Known rows, with every way that one mark hangs from another:
J_889(J_622 J_731(J_432)): [-7.4 12.2 -6.0 -5.0  4.4  2.8  0.6  0.8 -9.1  1.3 14.2 -2.7 -6.8  7.0
 -4.1 -2.9 18.9 19.4]
J_282(J_622(J_223 J_270 J_889)): [ 21.7  16.6  -1.5   1.1 -12.5  -2.5  -0.4   9.0  -9.4  -3.4 -22.6  -0.9
 -36.7  -1.3  11.2  10.6   6.4  -6.6]
J_270(J_321 J_622(J_223 J_889)): [ 13.3  11.8  -0.7   8.4 -14.6   3.7 -13.2  21.5  -8.5  -6.7 -10.4  -1.7
 -23.6  -3.4  11.3  12.7  12.5  -5.2]
J_731(J_889): [  5.3   0.2   0.4  -4.3  -3.2  -0.1   2.6  -4.0   0.1  -2.0  -7.8   1.2
 -28.3   0.1   0.9   5.2  -0.3  13.6]
J_223(J_622): [-12.6  -5.2   1.4  -3.9   3.3  -6.1   6.0 -10.8  -2.3   0.8  -2.9   1.3
   6.0   4.7  -4.9  -3.8 -14.7   2.7]
J_223(J_622(J_270(J_321) J_889(J_731(J_432)))): [  7.2  15.8 -11.6 -12.9  -6.4  -9.4  -7.2   8.3 -15.0   2.1   9.3   1.8
 -27.5  17.3  -2.0   7.4 -14.6  12.3]
J_223(J_622(J_270(J_321) J_889(J_731))): [ 15.9   8.6  -8.6  -8.2  -8.1  -4.9  -8.8   2.6 -13.9   1.7  -7.0   2.4
  -7.9  10.0   1.0   6.8 -13.7   7.3]
J_889(J_622(J_223) J_731(J_432)): [-8.8 14.5 -3.0  0.9  0.9  1.9 11.5  3.9 -9.0 -2.0 10.0 -3.9 -9.4  6.8
  0.5 -6.1 17.8 20.5]
J_889(J_622): [-3.6  0.9  1.0  3.2  1.3  2.5 -6.2 -4.4 -4.7  0.9 -0.7 -0.2 -0.1 -3.5
 -1.1  2.0 19.4  4.2]
J_622(J_223 J_270(J_321) J_889(J_731(J_432))): [ 16.1  22.8  -9.1  -4.5 -12.0  -4.0  -2.7  20.7 -12.3  -3.0   4.8  -0.6
 -33.8  12.0   7.3   8.6   1.5  13.8]
J_889(J_622(J_270) J_731): [ 13.3  14.7  -7.9   0.9  -3.9   4.0  -2.3  -3.9 -11.3   3.4  -6.0   0.8
   3.1  -0.2   2.3   0.6  19.6  14.2]
J_282(J_622(J_223 J_270 J_889(J_731(J_432))) J_759): [ 18.2  30.4  -5.0  -6.0 -15.4  -2.7  -1.1  21.4 -12.9  -3.5  -3.0  -2.7
 -64.8   9.6   9.9   4.8   2.9  -1.3]
J_731(J_432 J_889): [ -2.5   7.1  -2.8  -9.5  -1.0  -5.2   4.1   1.0  -0.8  -2.3   8.8   0.6
 -46.9   7.2  -3.0   5.3  -0.9  19.5]
J_731(J_432 J_889(J_622)): [ -6.8   8.2  -1.2  -6.5   0.4  -1.7  -1.2  -3.3  -5.6  -1.0   6.2   0.3
 -47.4   3.5  -3.1   7.4  21.4  24.1]
J_622(J_223 J_270(J_321)): [ 10.3   9.3  -0.9   4.6 -12.2  -5.3  -8.7   9.9  -6.2  -0.1 -12.1   4.1
 -15.2  -2.0   8.1   6.3   5.4  -0.1]
J_731(J_432 J_889(J_622(J_223 J_270(J_321)))): [  5.0  18.4  -2.9  -3.3 -13.2  -6.0  -7.5   7.5 -12.1  -1.2  -6.0   4.4
 -62.0   1.8   5.7  12.7  27.5  25.6]

Rows:
[ 14.4   8.7  -4.3   4.0 -11.7   4.8 -23.5  19.8  -8.6  -3.1  -5.0  -0.6
 -21.2  -3.1   6.9  15.4  12.9  -7.6]
J_270(J_321 J_622(J_889))
[  5.0  19.5 -10.6  -5.5  -5.1  -1.0 -16.4   9.3 -15.6   5.1   8.2   2.4
 -23.5   5.7  -0.3   7.2  26.7  19.5]
J_889(J_622(J_270(J_321)) J_731(J_432))
[ 11.9  16.3  -3.9   5.2 -10.2   2.7  -8.9   5.6 -14.3   1.9 -13.4   1.6
  -5.8  -2.0   7.6   3.0  25.3  12.7]
J_889(J_622(J_223 J_270(J_321)) J_731)
[  7.9  11.0   0.4   6.6 -11.6  -2.1 -11.8   6.3 -11.1   0.9 -13.8   3.5
 -15.2  -5.5   7.8   7.1  26.1   6.3]
J_889(J_622(J_223 J_270(J_321)))
[ 16.4  24.7  -9.5  -4.5  -8.8  -3.3  13.9  13.3  -9.5  -5.0   8.6  -2.6
 -26.7  12.3   6.9   3.1  -3.5  13.3]
J_622(J_223 J_270 J_889(J_731(J_432)))
[ 25.8  17.2  -5.9   1.4 -14.7   1.0  -6.0  15.8 -11.4  -2.7 -11.2   0.2
 -14.5   4.2  10.9   7.4   2.2   6.7]
J_622(J_223 J_270(J_321) J_889(J_731))
[  0.7   4.2   5.5   4.8  -5.8   1.9   6.0  -5.8  -4.8  -4.6 -15.2  -0.7
 -27.6  -4.3   4.4   3.5  20.1  19.4]
J_731(J_889(J_622(J_223)))
[  6.6  13.0  -0.9   7.8  -8.3  -1.6   3.9  -2.3  -7.8  -1.2  -8.4   2.0
 -10.1  -5.1   6.6   3.0  19.9   2.3]
J_889(J_622(J_223 J_270))
[  6.8  15.8  -5.3  -9.0  -9.8  -5.1 -17.8   4.4 -12.3   2.1   1.4   5.9
 -61.5   3.1   0.4  16.6  26.9  25.0]
J_731(J_432 J_889(J_622(J_270(J_321))))
[ 11.0   9.6   7.5   3.1 -11.2   0.3  -5.8  15.8  -5.4  -5.1 -13.6  -2.9
 -48.6  -0.4  10.5   4.6  -0.2 -15.7]
J_282(J_622(J_223 J_889) J_759)
[  2.4   8.4   0.1   8.6 -11.6   2.7 -10.9  16.2  -6.7  -2.5 -12.5   0.0
 -12.5  -6.7   8.6   7.0  18.2  -1.7]
J_270(J_321 J_622(J_223))
[ 19.9  13.4  -8.6   2.0 -10.1   9.3 -20.0  19.7 -11.6  -2.2  -2.6  -2.4
  -8.1   1.3   6.6  11.6  13.2   2.8]
J_270(J_321 J_622(J_889(J_731)))
[ 12.4  14.0  -0.8   9.2 -11.1   3.7   2.5  14.7  -5.6  -8.4  -4.3  -4.0
 -15.0  -2.9  10.3   8.0   7.0  -6.4]
J_270(J_622(J_223 J_889))
[ 19.2  14.5  -2.6   4.2 -11.4  -3.9   6.1   7.8  -5.4  -5.6  -4.2  -0.1
 -19.7   1.7  10.0   7.8  -3.7  -3.5]
J_622(J_223 J_270 J_889)
[  2.1   2.4  -3.5  -6.0   1.2  -1.5   7.2  -4.4  -7.8  -1.8   1.2  -3.4
   7.2  10.7  -2.6  -2.0 -20.9   8.5]
J_223(J_622(J_889(J_731)))
[ 10.9   5.3  -4.4  -6.6  -8.8  -9.6 -14.2   2.2 -10.7   0.8  -4.6   4.2
 -18.3   6.5   1.4  11.9 -15.3  -3.0]
J_223(J_622(J_270(J_321) J_889))
[ 16.5  17.6  -5.2   7.5 -10.4   8.8   6.1  14.2  -9.2  -7.7  -8.0  -6.2
  -5.5   0.9   9.6   3.7   5.8   4.6]
J_270(J_622(J_223 J_889(J_731)))
[  9.9  22.2  -7.7   0.6 -11.6   3.3  -7.2  27.8 -13.4  -5.6   4.0  -4.4
 -31.1   7.2   7.6   8.4  11.0  10.0]
J_270(J_321 J_622(J_223 J_889(J_731(J_432))))
[ 26.4  14.3  -9.8  -4.0 -11.1   2.4 -15.9  12.2 -11.0   1.0  -1.0   0.8
 -13.6   5.2   6.1  10.3   1.8   6.4]
J_622(J_270(J_321) J_889(J_731))
[ 11.3  14.9   0.0   3.1 -11.0  -1.3   4.5  -6.3  -8.6  -3.1 -19.2   2.1
 -37.4  -4.7   6.7   8.0  23.0  16.6]
J_731(J_889(J_622(J_223 J_270)))
[26.1 16.1 -9.5 -3.0 -8.0  0.7 -0.2  5.8 -8.8 -1.3 -0.4 -0.6 -7.3  6.2
  5.0  6.1 -3.4  6.7]
J_622(J_270 J_889(J_731))
